Every row comes from one small tree of marks. The marks that hang from a mark follow it in brackets, in the order of their numbers. Every link used is in the known rows. Which tree was each row made from?
In the rows, 128 means zero.
Known rows:
Q_154[Q_46 Q_681]: [150 174 128 144 122 108 145 155 180 137 117 166 117  50 137 152 149 116
 109 140 131 138 124 150 171 167 101 161 143 142 107 178 134 122 131 111
 145 113 131 175 120 146 137 119 114 156 114 165 151 168 145  93 175]
Q_99[Q_272[Q_817[Q_241[Q_578]]]]: [150 147 115  71 123 146 118  64 159  99 133 141  80 152 119 141  94 145
 123 134 162 116 162 114 126 142 174 153 152 119 176 151  58 145 118 192
 132 124 106 146 157  99 183 118 171 163 133 155 104 175  73 117 138]
Q_99[Q_272[Q_817[Q_154[Q_578]]]]: [132 145 120  86 125 148 125  86 136 118 120 135  90 143 125 124 115 133
 124 137 150 139 142 106 132 133 162 164 145 119 144 145  70 138 133 174
 125 134 111 149 143 118 164 128 160 150 131 142 109 151 106 114 150]
Q_817[Q_154 Q_241[Q_99 Q_578] Q_272]: [165 131 126  55 132 180 133  44 176  72 101 138  70 188 149 168  91 137
 118 119 137 149 172 122 152 139 222 172 139 109 195 163  62 128 115 207
 100 175  83 129 144  48 170 138 211 153 131 184 102 168  74 125 117]
Q_817[Q_154 Q_241[Q_99 Q_578]]: [161 114 130  81 133 159 149  63 170  91 104 133  84 170 148 172 112 138
 140 129 125 145 148 121 137 134 204 157 124  97 172 162  82 123 123 182
  88 173  81 115 146  64 139 129 212 125 124 184 120 148 101 129 109]
Q_784[Q_154]: [141 162  91 120 142 108 138 145 119 106 106 131 148  99 136 133 137 133
 126  99 143 146 129 135 141 138 147 150 134 114 117 155 113 130 127 127
 119 101 141 146 130 138 120 132 141 133 117 130 125 159 139 149 124]
Q_306[Q_784[Q_154]]: [147 169  78 118 149 110 151 136 126 113  94 128 144 129 146 142 147 141
 128  81 143 153 142 159 147 137 144 140 123  91 127 148  96 143 114 132
  75 100 143 123 130 126 115  92 142 115 121 133 143 165 157 148 123]
Q_46[Q_154[Q_681]]: [126 150 124 165 133 142 137 129 171 135 141 137 123  67 114 121 118 107
 107 126 137  99 117 129 147 183  97 150 162 178 118 169 147 118 111 135
 140  89 131 121 137 172 154 132  96 155 125 162 127 170 139 116 111]
Q_784[Q_154[Q_681] Q_306]: [138 186  77 137 152  97 160 147 163  98  95 129 140  94 145 152 136 143
 139  69 149 138 129 182 153 166 130 168 127 113 135 170 104 145 106 121
  74  92 150 139 132 137 120 101 132 132  99 149 136 196 184 130 136]
Q_53[Q_22[Q_46[Q_154[Q_578 Q_681 Q_817]]]]: [127 156 130 146 151 163  81 135 176 114 132 123 144  56  61  71  76  68
  63  88 114  75 128 134 132 138 154 134 117 177  83 113 167 104  91 145
 125  99 119 101 144 195 153 125  84 168 112 141 106 122 180 152  82]
Q_241[Q_99 Q_578 Q_817]: [165 138 142  66 124 138 140  47 199  98 133 134  98 181 131 168  90 136
 132 110 122 143 152  98 137 151 177 156 117 149 180 142  77 154 100 208
 101 133  99 127 179  99 130 120 190 161 124 174 129 171  62 160  91]
Q_99[Q_272[Q_817[Q_154[Q_578 Q_681] Q_241]]]: [140 158 116  79 126 150 127  77 157 104 119 139  82 133 127 134 106 138
 119 133 158 131 148 116 139 143 171 178 156 123 159 163  62 138 124 184
 126 135 106 151 142 109 179 128 167 163 125 156 100 173 103 104 155]
Q_817[Q_154[Q_578 Q_681] Q_241 Q_272[Q_99]]: [142 179 113  69 135 184 135  81 165  85  93 136  85 123 157 142 106 131
  98 116 152 143 165 133 173 150 204 213 170 136 161 186  69 133 119 189
 116 168 105 148 117  79 192 143 165 176 119 176  78 178 119  91 151]
Q_241[Q_99[Q_272] Q_817[Q_154[Q_681]]]: [152 158 142  74 123 134 130  45 206  90 126 142  81 171 114 156  88 131
 118 118 136 151 133 105 154 158 157 184 133 151 170 146  65 147 110 202
 112 129 103 154 168 117 150 134 178 178 115 157 120 188  74 131 139]
Q_53[Q_22[Q_46]]: [134 129 131 132 152 140  72 118 172 102 132 129 136  95  52  93  74  85
  78 102 117  75 129 138 115 117 156 106  98 136 100  90 153 101  99 140
 123 102 111 106 154 167 141 116 110 145 113 128 120 112 155 155 102]
Q_46[Q_154]: [124 135 126 156 128 154 128 130 142 139 141 132 123  92 118 108 123 106
 110 125 132 106 131 113 137 166 112 127 154 162 116 148 139 121 115 135
 138  96 129 113 135 160 145 129  98 141 138 149 130 146 127 128  93]
Q_22[Q_46[Q_154[Q_578]] Q_53]: [135 145 131 146 150 165  68 134 172 115 139 138 141  42  40  56  81  56
  51  94 119  65 129 129 133 140 159 116 118 168  75 101 151  97  84 142
 128  90 116 100 154 192 149 111  74 157 126 146 118 119 171 160  70]
Q_53[Q_22[Q_46[Q_154]]]: [132 132 130 145 151 153  72 119 179 108 139 131 133  78  46  84  71  74
  69 100 119  63 130 131 120 136 148 106 111 153  94 100 158  97  91 144
 128  86 111  99 158 183 150 117  95 152 118 138 121 121 153 155  87]
Q_306[Q_784[Q_154[Q_578]]]: [140 185  77 114 147 119 156 148 112 123  86 121 152 117 160 129 158 136
 125  72 137 162 147 152 151 137 154 155 127 101 113 154  96 150 112 132
  71 110 146 120 120 133 110  97 132 119 122 134 135 158 172 149 118]
Q_784[Q_154[Q_681]]: [142 176  90 130 148  96 147 143 148 102 106 136 148  74 132 146 131 135
 124  99 148 139 116 151 151 154 133 172 141 130 119 175 121 127 124 125
 120  94 143 154 131 150 129 135 139 147 103 143 123 184 152 138 142]
Q_99[Q_272]: [131 141 121 107 121 132 115  99 138 117 131 135 105 142 118 125 111 132
 123 132 144 122 141 123 127 137 141 141 141 129 140 131  94 143 126 156
 135 123 127 145 141 128 153 129 133 151 130 128 116 149 102 125 140]
Q_784[Q_154[Q_681 Q_817[Q_272]] Q_306]: [136 205  78 123 148 126 156 154 149  91  92 121 144 102 159 131 127 138
 125  52 147 157 141 183 168 157 150 188 134 139 143 169 104 154 103 134
  78 110 160 144 116 131 142 110 126 158 104 142 113 195 189 133 120]
Q_241[Q_99 Q_578 Q_817[Q_272]]: [168 149 138  48 124 153 130  33 203  83 131 138  89 193 132 165  75 136
 118 104 130 145 168  99 148 156 189 166 127 157 196 143  64 157  94 226
 109 135 100 136 178  88 151 125 190 180 129 173 116 185  42 158  97]
Q_272[Q_99 Q_817[Q_154[Q_46 Q_681] Q_241]]: [162 162 120  71 129 153 139  75 186  97 117 160  65 109 127 160 110 139
 112 149 170 129 157 119 161 151 171 179 164 106 168 184  51 127 130 180
 127 130  93 173 151  82 198 105 181 165 124 181 117 189  86  76 169]
Q_154[Q_46 Q_578]: [135 185 126 123 109 142 139 183 110 162 103 145 133  63 172 106 180 103
 104 122 112 166 153 115 167 144 141 157 142 140  74 160 121 141 132 115
 135 144 137 157  95 144 114 126  98 144 134 149 138 120 158 110 139]
Q_681[Q_154[Q_46 Q_578 Q_817[Q_241 Q_272]]]: [134 215 138 105  94 166 133 184 116 134 103 108 120  57 193  92 168  99
  80  92 130 137 168 100 173 130 163 201 153 182 114 173  90 147  96 141
 130 154 144 128  80 144 144 147  84 177 117 141 104 144 160  82 134]
Q_241[Q_817[Q_154[Q_681]]]: [138 132 135 111 137 129 144  92 174 113 121 134 112 136 122 153 118 131
 131 128 126 152 111 120 145 141 140 166 121 133 144 147 109 117 126 161
 111 131 104 134 144 121 128 126 172 138 113 157 131 152 126 126 138]
Q_306[Q_784[Q_154[Q_46]]]: [156 182  79 118 142 107 154 150 130 120  89 143 139 109 151 145 162 134
 120  86 141 163 149 160 160 145 141 141 125  86 116 158  95 142 118 124
  82  98 142 140 125 127 113  86 137 119 123 141 156 168 157 138 133]
Q_22[Q_46[Q_154[Q_578 Q_817]] Q_53]: [133 153 134 145 148 178  71 146 161 118 137 131 148  42  49  43  82  52
  48  86 113  77 129 129 138 131 168 125 118 180  72  99 159 102  86 143
 127 103 121  99 143 193 154 115  70 165 127 142 108 111 183 163  57]
Q_53[Q_22]: [127 129 131 132 140 127 101 121 150 106 129 121 138 107  77 114  94 109
 102 111 125  90 128 140 116 117 149 119 105 125 110 103 143 113 113 138
 116 115 120 113 140 154 131 116 121 137 114 124 116 113 146 148 116]
Q_154[Q_46 Q_578 Q_817]: [130 202 132 120 103 169 145 206  86 167 100 131 149  62 191  78 182  97
  98 105 101 191 155 115 176 127 159 177 140 167  69 158 135 150 135 116
 132 169 150 155  74 148 125 134  88 161 135 140 119 103 184 117 111]
Q_46[Q_154[Q_817]]: [121 148 130 154 124 173 131 147 125 143 140 122 134  92 130  88 125  99
 106 113 125 124 132 114 145 154 124 141 154 181 112 147 149 127 117 136
 137 114 138 111 119 161 152 134  91 153 139 143 116 134 144 133  73]
Q_154[Q_578]: [116 160 124 121 123 147 136 153 101 147 112 114 144 104 159 100 151 118
 120 111 117 146 139 115 139 128 148 156 136 149  99 140 126 143 125 129
 121 148 136 122 105 143 117 140 108 136 129 129 111 114 159 129 118]

Write each row's tree:
[117 196 122 138 125 189 136 145 142 138 127 123 132  60 148  81 118  95
  84  99 134 127 144 118 172 175 136 195 181 218 108 177 136 141 107 156
 140 121 147 127 110 172 177 146  75 193 130 158  87 166 157 116  91] | Q_46[Q_154[Q_578 Q_681 Q_817[Q_272[Q_99]]]]
[147 179  78 125 153 102 159 135 146 110  94 132 145 111 142 152 143 142
 127  81 147 148 133 170 154 148 134 156 128 102 129 162 102 141 112 131
  75  95 144 129 131 134 121  93 141 125 111 142 140 182 166 140 136] | Q_306[Q_784[Q_154[Q_681]]]
[144 158 123  77 125 159 139 101 143 127 108 148  84 111 141 131 133 127
 115 146 152 149 154  99 155 137 168 172 154 110 132 165  61 135 139 167
 123 139 104 167 142 103 170 110 162 151 133 161 121 152 107  91 158] | Q_272[Q_99 Q_817[Q_154[Q_46 Q_578]]]
[149 139 148  81 124 139 133  67 179 100 125 132  97 179 122 149 105 128
 123 115 121 159 133  99 147 140 157 159 118 140 160 130  83 138 113 184
 106 138 102 137 158 108 127 130 175 152 123 148 131 156  82 142 117] | Q_241[Q_99 Q_817[Q_154]]
[122 162 128 164 130 162 141 145 154 139 139 128 134  66 127 102 119 101
 103 113 130 117 119 130 155 171 109 164 161 197 114 167 158 124 114 135
 138 107 140 119 121 174 160 137  89 167 126 156 113 159 157 121  92] | Q_46[Q_154[Q_681 Q_817]]
[125 196 127 140 121 183 142 145 150 135 129 120 132  61 151  88 123  97
  90  93 127 125 142 118 168 175 141 190 174 214 113 181 137 142 100 154
 131 125 140 116 110 167 166 147  84 187 127 164  92 166 157 120  78] | Q_46[Q_154[Q_578 Q_681 Q_817[Q_241[Q_99]]]]
[128 154 129 133 148 177  71 129 164 108 132 123 139  76  63  64  72  68
  57  86 115  79 142 127 132 131 166 128 119 173  90 103 156 107  89 154
 130 103 120 101 142 183 160 126  84 170 122 135 101 117 164 157  76] | Q_53[Q_22[Q_46[Q_154[Q_578 Q_817[Q_272]]]]]
[157 139 125  87 127 150 137 100 152 110 114 151  82 124 133 148 130 135
 121 143 148 147 148 115 146 134 167 152 141  94 156 163  74 114 133 160
 124 139  91 151 134  86 164 112 183 136 132 167 130 154 103  96 152] | Q_272[Q_817[Q_154[Q_46] Q_241]]
[134 163 133 152 152 170  77 144 181 114 137 134 149  24  47  52  78  53
  47  86 117  72 120 139 145 142 157 141 123 192  74 113 164 100  83 142
 128  98 123 105 144 202 160 116  68 174 117 150 105 128 192 155  69] | Q_22[Q_46[Q_154[Q_578 Q_681 Q_817]] Q_53]
[157 192  78 125 146 100 160 149 151 118  89 146 139  91 148 154 158 135
 119  87 144 158 139 170 167 157 131 156 131  97 118 173 100 140 116 123
  83  93 144 146 126 135 119  87 136 128 114 151 153 185 165 130 146] | Q_306[Q_784[Q_154[Q_46 Q_681]]]
[165 139 122  87 135 145 152  85 182 106 112 156  79 110 137 171 123 140
 129 147 149 141 142 125 150 148 172 170 141  99 165 187  76 113 130 172
 116 141  84 150 145  85 167 110 200 141 122 193 129 172 109  94 154] | Q_272[Q_817[Q_154[Q_46 Q_681] Q_241[Q_578]]]
[130 138 132 143 150 162  74 127 171 109 138 125 139  78  53  75  72  71
  67  94 115  72 130 131 124 130 154 113 111 162  92  99 164 101  93 145
 128  96 116  99 151 183 153 118  92 158 119 135 114 115 163 158  76] | Q_53[Q_22[Q_46[Q_154[Q_817]]]]
[149 160 123  99 131 152 136 101 178 108  96 163  82 106 139 155 122 120
 101 146 144 154 143 138 181 157 153 186 153 122 137 177  90 118 139 156
 131 143 111 180 129 100 172 128 154 163 121 171 124 172 117  86 182] | Q_817[Q_154[Q_46 Q_681] Q_272[Q_99]]
[150 165 130  73 118 184 125 100 138  93 122 122 113 161 156 120  96 129
 106  95 129 151 172 126 153 125 199 169 143 163 175 144  97 152 109 185
 121 168 125 129 120  86 177 139 151 179 135 148  85 152 100 136  85] | Q_154[Q_817[Q_241[Q_99 Q_578] Q_272]]
[149 215  82 136 139 112 166 185 153 111  86 141 143  64 168 137 158 128
 124  65 138 170 141 183 180 165 137 181 130 126 115 182 111 150 112 111
  83 106 159 162 110 139 125  97 119 150 104 156 142 189 200 121 131] | Q_784[Q_154[Q_46 Q_681 Q_817] Q_306]
[132 156 128 136 130 136 161 155 143 148  88 144 119  68 162 138 170 110
 122 139 113 171 115 131 168 146 140 183 132 123  86 180 129 113 146 118
 112 158 114 152 104 135 115 134 141 128 114 170 138 129 185  98 164] | Q_817[Q_154[Q_46 Q_578 Q_681]]
[149 143 118  65 133 181 121  65 154  76 104 139  74 167 138 148  97 137
 106 128 155 139 171 127 155 133 205 170 157 106 180 157  62 124 125 189
 120 161  97 143 131  57 191 132 181 156 132 162  93 163  84 101 140] | Q_817[Q_154 Q_241 Q_272[Q_99]]
[166 120 123  98 130 154 155 102 160 113  95 152  86 124 158 173 145 130
 135 145 123 158 149 129 149 137 195 151 126  78 144 178  93 109 138 156
 102 169  82 134 128  69 135 115 203 114 126 198 141 137 125 110 130] | Q_817[Q_154[Q_46] Q_241[Q_578]]
[127 167 142 123 107 147 134 155 126 120 123  94 123  93 162 110 142 116
 106 101 135 110 138 110 138 116 145 173 137 168 141 149 104 136  97 138
 119 142 137 101 104 140 138 144 106 152 109 127 106 140 153  96 123] | Q_681[Q_154[Q_817[Q_241]]]
[142 141 131  75 132 156 124  68 165  96 120 137  94 169 123 143  98 132
 114 123 140 153 145 106 152 137 170 166 135 132 164 137  76 130 122 189
 120 136 105 145 149  96 158 125 173 157 128 151 114 157  86 125 134] | Q_241[Q_817[Q_154 Q_272[Q_99]]]
[152 187 117  86 126 173 140 119 162 104  84 153  89  93 168 143 138 118
  93 121 136 165 162 137 188 156 190 205 160 129 137 195  85 120 125 164
 124 168 105 161  98  88 170 140 157 167 122 186 104 170 136  85 162] | Q_817[Q_154[Q_46 Q_578 Q_681] Q_241 Q_272]
[136 234 126 115 111 168 146 190 132 147  96 142 140  37 186  94 158  98
  80  99 116 183 152 137 202 155 151 220 161 197  89 188 133 149 124 132
 143 160 153 176  75 153 158 144  84 199 121 158  99 153 183  98 143] | Q_154[Q_46 Q_578 Q_681 Q_817[Q_272]]
[112 170 127 149 120 186 138 164 106 156 129 112 145  75 152  70 139  92
 100 100 117 136 139 105 151 154 137 161 160 196  91 155 148 138 115 137
 131 128 144 107 104 172 145 142  77 158 140 144 104 125 167 133  67] | Q_46[Q_154[Q_578 Q_817]]
[157 134 131  76 121 140 132  55 179 103 127 136  89 174 133 158  93 135
 134 124 131 128 157 111 129 150 176 152 131 135 169 145  76 158 111 194
 108 139 108 134 172 103 143 128 175 159 128 164 120 167  70 149 108] | Q_241[Q_99[Q_272] Q_578]
[162 165 121  92 130 160 135 101 182  90  95 163  78 109 146 162 122 126
  99 132 144 153 154 147 181 156 176 185 155 115 158 187  87 110 127 163
 130 153  99 165 114  78 177 131 171 162 121 184 116 179 114  84 170] | Q_817[Q_154[Q_46 Q_681] Q_241 Q_272]
[128 163 129  96 121 175 119 127 114 113 124 120 127 141 146  98 106 122
 103 107 133 150 155 125 153 117 165 164 146 164 144 130 115 148 125 157
 135 153 142 143 112 113 174 137 118 173 135 122  90 135 122 126 108] | Q_154[Q_817[Q_272[Q_99]]]
[141 130 133 150 153 156  65 121 186 105 146 144 132  54  24  71  71  61
  55 103 124  56 124 136 128 140 149 102 114 157  89  95 153  90  86 141
 132  80 111 104 164 184 154 105  84 153 126 145 126 126 155 159  75] | Q_22[Q_46[Q_154] Q_53]
